What can hang from each mark:
Q_365: Q_65
Q_269: Q_65 Q_950
Q_607: Q_65 Q_269
Q_349: Q_65
Q_697: Q_65 Q_607 Q_950
Q_256: Q_65
Q_867: Q_65
Q_950: Q_65 Q_607
Q_65: Q_269 Q_288 Q_306 Q_365 Q_609

Each row was made from one small tree. The marks that hang from a mark follow it in brackets, in the order of their numbers. Every link used is in the known rows. Write each row's tree.
Known rows:
Q_256(Q_65(Q_306 Q_365)): [ 3.179  0.132  2.409 -1.705  0.758 -1.108  1.137 -2.161 -1.282 -0.235
  2.379 -1.253 -3.796  0.321 -5.204  2.011 -6.456 -0.358 -0.649 -0.147
 -1.419 -2.132]
Q_697(Q_950(Q_65)): [ 3.014  2.395  4.603 -0.835 -0.983 -2.159 -0.582 -4.611 -1.851  0.866
  3.770 -1.419 -3.228  2.130 -3.534  1.488 -6.299  0.076 -2.509 -1.198
  0.116 -2.618]
Q_365(Q_65(Q_306 Q_609)): [ 4.072  0.401  2.881 -1.757 -1.002 -5.165 -0.809 -0.844  1.032 -0.995
  2.586 -4.095 -3.705 -0.799 -1.806  0.743 -3.669 -2.387  0.084 -3.206
 -0.694 -2.008]
Q_269(Q_65(Q_288 Q_609)): [ 3.462  0.925  3.898 -2.737  0.995 -2.004  1.239 -3.148  1.043 -0.446
  3.115 -3.118 -2.819 -1.932  0.430 -0.136 -4.711  0.278 -0.080 -2.073
 -0.526 -1.905]
Q_349(Q_65(Q_269(Q_950) Q_288 Q_306 Q_365 Q_609)): [ 2.114  2.471 -0.991 -0.434  3.840 -0.639 -0.477 -1.856 -1.262 -1.590
  0.263 -0.240 -4.665 -3.118 -1.038  0.579 -7.317 -0.763 -1.380 -3.977
 -3.102 -0.593]
Q_867(Q_65(Q_269(Q_950))): [ 5.169  1.069 -1.201 -3.159 -0.878 -1.794 -0.213 -4.403 -0.234 -1.256
  1.076 -0.768 -3.486 -0.265 -0.093  1.497 -8.122 -1.916 -1.243 -1.723
 -2.218 -2.162]
Q_697(Q_65(Q_269) Q_950): [ 0.568  2.880  2.751  0.558 -0.837 -0.659 -0.510 -5.517 -2.688  0.584
  3.519  0.472 -3.059 -0.621 -2.702  3.703 -5.187 -0.532 -3.205 -1.361
 -0.354 -1.569]
Q_365(Q_65(Q_269 Q_288 Q_306)): [ 4.300  0.046 -0.422  0.177  2.157 -4.429  0.372 -0.323 -0.148 -0.409
  1.627 -2.937 -2.912 -0.583 -1.703  0.556 -4.697 -2.961 -0.675 -4.319
  0.048 -1.759]
Q_256(Q_65(Q_269 Q_288 Q_306 Q_609)): [ 2.072  1.770  0.922 -0.125  2.882 -1.500 -0.405 -0.031 -1.689 -0.973
  2.399 -1.050 -2.643 -1.524 -2.787 -0.331 -6.729 -1.841 -0.449 -1.220
 -2.708 -0.834]
Q_697(Q_607(Q_65(Q_288 Q_306 Q_609) Q_269) Q_950): [ 1.201  2.064  2.868  0.683 -0.165 -1.717 -2.463 -3.369 -1.735 -1.257
  5.906 -1.610 -6.599  0.040 -1.165  1.562 -4.074 -1.206 -1.218 -2.083
 -0.557 -1.605]
Q_65(Q_269(Q_950) Q_306 Q_365 Q_609): [ 2.376  1.775 -4.333  1.782  6.457 -0.524 -0.479 -2.122 -0.653 -3.764
 -0.973  0.766 -5.481 -4.793 -0.003 -0.021 -7.649 -1.559  0.347 -4.572
 -3.054  1.577]
Q_697(Q_607 Q_950(Q_65)): [ 1.609  1.583  6.457 -1.524 -2.914 -0.453 -1.168 -5.094 -2.429  0.978
  5.598 -0.566 -3.444  0.301 -4.148  0.546 -4.493  1.645 -3.625 -0.362
  0.794 -1.712]
Q_697(Q_65(Q_288 Q_306 Q_609)): [ 1.632  2.668  5.482  0.441  2.682 -2.110 -2.273 -1.812 -1.580 -0.373
  3.433 -2.196 -2.860 -1.088 -2.445  0.738 -4.030 -0.260 -0.287 -1.259
 -0.267 -1.557]
Q_349(Q_65(Q_269)): [ 3.432  0.461  0.765 -4.674 -2.064 -2.344  0.798 -4.012 -0.117 -1.317
  2.904 -1.353 -3.487 -0.873 -3.329  1.509 -6.003 -2.552 -3.568 -2.128
 -2.430 -3.034]
Q_349(Q_65(Q_269(Q_950(Q_607)) Q_288 Q_365 Q_609)): [ 1.800  2.223 -0.448 -1.447  2.469  0.031 -0.275 -2.163 -1.341 -1.598
  0.870 -0.320 -3.923 -2.918 -1.205  1.150 -7.056 -0.178 -1.784 -3.115
 -2.820 -1.146]
Q_607(Q_65): [ 4.737 -0.554  1.424 -3.755 -0.518 -4.279  0.679 -3.545 -0.266 -2.169
  4.277 -2.438 -4.676  2.502 -1.432  1.850 -5.109 -2.617 -0.187 -2.156
 -0.647 -4.649]
Q_256(Q_65(Q_269(Q_950(Q_607)) Q_288 Q_306 Q_365 Q_609)): [ 1.282  1.861 -0.402  1.066  4.245  0.714 -0.120 -0.166 -2.316 -1.279
  1.067  0.203 -3.384 -2.543 -2.721  0.668 -7.557  0.176  0.030 -1.895
 -2.587 -0.195]
Q_65(Q_288 Q_609): [ 3.125  2.366  2.887 -0.643  4.530 -2.779 -0.867 -0.938 -0.536 -0.731
  1.934 -3.094 -3.256 -0.755  0.780 -1.413 -6.182 -1.173  0.409 -1.688
 -0.797 -1.163]
Q_65(Q_269 Q_365): [ 3.894 -0.334 -4.228 -0.241  5.023 -1.126  1.642 -3.568 -0.921 -2.601
  0.288  0.141 -3.912 -1.802 -2.153  1.407 -6.701 -2.648 -1.278 -2.466
 -1.423 -0.207]
Q_349(Q_65(Q_269(Q_950(Q_607)) Q_288 Q_306 Q_365 Q_609)): [ 1.515  2.353 -0.813 -0.501  3.426 -0.521 -1.209 -1.419 -1.319 -1.953
  1.237  0.022 -4.646 -3.418 -1.956  0.560 -6.907 -0.043 -1.559 -3.753
 -3.206 -0.538]
Q_365(Q_65(Q_269 Q_288 Q_306 Q_609)): [ 3.514  0.950 -0.358  0.621  2.777 -4.534 -0.858  0.434 -0.003 -1.205
  1.529 -3.025 -2.952 -1.863 -0.649 -0.167 -4.398 -3.092  0.085 -4.304
 -0.915 -0.761]
Q_697(Q_65(Q_306)): [ 2.545  1.037  5.369 -1.532 -0.509 -2.293 -0.948 -3.788 -0.988 -0.378
  4.090 -1.963 -3.177 -0.079 -4.464  2.153 -3.912 -0.567 -1.483 -0.925
  0.244 -2.827]

Which tree is each row?
[ 3.702  1.874  0.041  2.355  7.130 -1.819 -2.290 -0.672 -2.437 -2.326
  1.521 -0.822 -2.279 -0.973 -3.989 -1.128 -5.716 -1.503 -0.177 -2.698
 -1.439  0.104]
Q_950(Q_65(Q_269 Q_288 Q_306 Q_365 Q_609))
[ 2.698  1.927  3.753 -0.268  2.179 -0.021 -1.470 -1.886 -1.535 -1.292
  2.042 -1.396 -3.456 -0.733 -2.944 -0.098 -6.941  2.459 -0.235 -2.840
 -0.076 -2.162]
Q_269(Q_950(Q_65(Q_288 Q_306 Q_365 Q_609) Q_607))
[ 3.031  1.817  3.802 -1.948  0.865 -0.381  1.698 -3.457  1.021 -0.018
  1.186 -2.465 -4.124 -3.002  2.184 -0.327 -6.750  2.087  0.365 -4.442
 -0.284 -1.999]
Q_269(Q_65(Q_288 Q_306 Q_609) Q_950)
[ 2.480  1.122 -4.577  1.837  7.332 -2.076 -1.410 -1.362 -0.650 -4.260
  0.567  0.399 -5.069 -4.373 -1.714 -0.310 -6.039 -2.720  0.156 -3.377
 -3.433  2.067]
Q_65(Q_269 Q_306 Q_365 Q_609)
[ 2.053  0.010 -0.956 -0.866  3.371 -2.468 -2.025 -0.936 -1.243 -3.816
  5.027 -0.609 -4.172 -0.781 -2.952  0.932 -4.445 -0.598 -0.145 -2.020
 -1.702 -1.807]
Q_950(Q_607(Q_65(Q_269 Q_288 Q_365 Q_609)))
[ 3.316  2.509 -2.917  1.048  5.198 -1.017 -2.891 -1.253 -1.400 -2.216
  0.529  0.369 -4.325 -2.497  0.089  0.352 -7.829 -0.173  0.661 -2.521
 -3.174  0.611]
Q_867(Q_65(Q_269(Q_950(Q_607)) Q_288 Q_306 Q_365 Q_609))
[ 2.264 -0.101  1.212 -1.651  1.564 -2.276 -1.360 -2.038 -1.250 -2.618
  5.134 -0.754 -4.621 -1.815 -1.210 -0.986 -3.730 -1.286 -0.960 -2.220
 -0.998 -1.275]
Q_697(Q_607(Q_65(Q_269 Q_288 Q_306 Q_609)))
[ 1.983 -0.366 -1.178 -1.238  2.272 -3.106 -2.601 -1.182 -0.650 -4.630
  5.604 -0.295 -4.985 -1.298 -4.151  1.086 -4.066 -0.804 -0.356 -2.298
 -2.321 -1.564]
Q_950(Q_607(Q_65(Q_269 Q_306 Q_365 Q_609)))
[ 4.344  1.600 -1.370  1.650  4.798 -2.083 -0.858 -1.798 -0.660 -3.695
  1.228 -3.489 -7.115  1.060  0.550  2.743 -6.461 -3.614  2.497 -4.564
 -1.307 -3.043]
Q_607(Q_65(Q_288 Q_306 Q_365 Q_609) Q_269(Q_950))
[ 3.083  0.845  3.010  0.635  2.105 -2.213 -4.824 -0.974 -1.016 -4.306
  5.470 -2.842 -3.723 -0.051 -8.409  1.068 -3.355 -0.918 -0.339 -1.064
 -1.459 -1.512]
Q_950(Q_65(Q_306 Q_365 Q_609) Q_607(Q_269))
[ 1.299  2.313  2.045  0.379  0.412 -2.841 -2.616 -2.617 -1.192 -1.544
  5.835 -1.668 -5.844  1.035 -2.710  2.317 -5.135 -0.552 -1.134 -2.051
 -1.054 -2.334]
Q_697(Q_950(Q_607(Q_65(Q_288 Q_306 Q_609) Q_269)))
[ 3.382  0.775  2.178 -1.363  3.273 -1.030  1.557 -3.158  0.503 -0.682
  1.891 -2.293 -3.322 -2.365  0.250  0.632 -4.931  0.812  0.433 -2.113
 -0.586 -0.983]
Q_269(Q_65(Q_288 Q_365 Q_609))
[ 3.136  1.307 -3.554  1.324  6.597 -2.191 -0.417 -1.206 -1.705 -3.438
  1.091 -0.133 -5.525 -1.047  1.039  0.729 -6.723 -2.086  1.446 -4.805
 -2.193 -1.150]
Q_607(Q_65(Q_269(Q_950) Q_288 Q_306 Q_365 Q_609))
[ 3.139  0.843  1.800 -0.429  4.293 -1.581  0.596 -2.428  0.533 -1.043
  2.277 -1.986 -4.049 -2.894 -0.551  0.089 -4.756  1.061  0.692 -2.775
 -0.930 -0.374]
Q_269(Q_65(Q_288 Q_306 Q_365 Q_609))
[ 2.914 -0.010 -3.783 -0.372  3.690  0.554  1.518 -3.707 -1.043 -2.707
  0.091  0.708 -4.299 -2.615 -1.746  1.687 -7.613 -0.423 -1.388 -3.303
 -1.204 -0.623]
Q_65(Q_269(Q_950(Q_607)) Q_365)
[ 5.177  0.558 -2.992 -1.692  1.986 -1.908 -0.519 -3.882 -0.782 -1.879
  0.936 -0.115 -3.745 -0.431 -1.461  2.091 -7.173 -2.185 -0.757 -0.930
 -2.529 -0.948]
Q_867(Q_65(Q_269 Q_365))
[ 2.174  1.283  0.961  1.249  5.095 -0.981 -3.477 -0.246 -2.680 -3.121
  3.993 -0.507 -1.418 -1.273 -5.907 -0.530 -4.609  0.437 -0.917 -1.380
 -1.322 -0.361]
Q_950(Q_65(Q_269 Q_288 Q_365 Q_609) Q_607)
[ 5.049  1.603  2.030  0.030  1.746 -1.083 -0.256 -3.273 -0.175 -1.956
  0.937 -4.368 -4.735  1.027 -2.161  1.930 -6.873 -2.899  0.103 -2.872
 -0.063 -3.161]
Q_607(Q_269(Q_950(Q_65(Q_288 Q_306 Q_365 Q_609))))
[ 2.963 -0.930  0.199 -1.646  1.960 -1.067  0.364 -3.134 -1.721 -1.981
  4.093 -0.315 -4.399 -0.884 -1.635  0.432 -4.285 -0.921 -1.234 -1.798
 -0.097 -1.699]
Q_697(Q_607(Q_65(Q_269 Q_288 Q_365)))
[ 2.366  1.735  5.406 -0.068  2.061 -2.031 -1.097 -2.683 -1.756  0.378
  3.595 -2.089 -2.771  0.178 -3.455  1.412 -4.311 -0.041 -1.033 -1.219
  0.776 -2.531]
Q_697(Q_65(Q_288 Q_306))
[ 4.438  1.263  2.332 -1.199  0.239 -1.132  0.865 -3.792  1.550 -1.691
  1.794 -4.735 -5.159 -0.960  0.057  1.775 -6.129 -2.168  0.365 -3.663
 -0.407 -3.005]
Q_607(Q_269(Q_65(Q_288 Q_306 Q_609) Q_950))
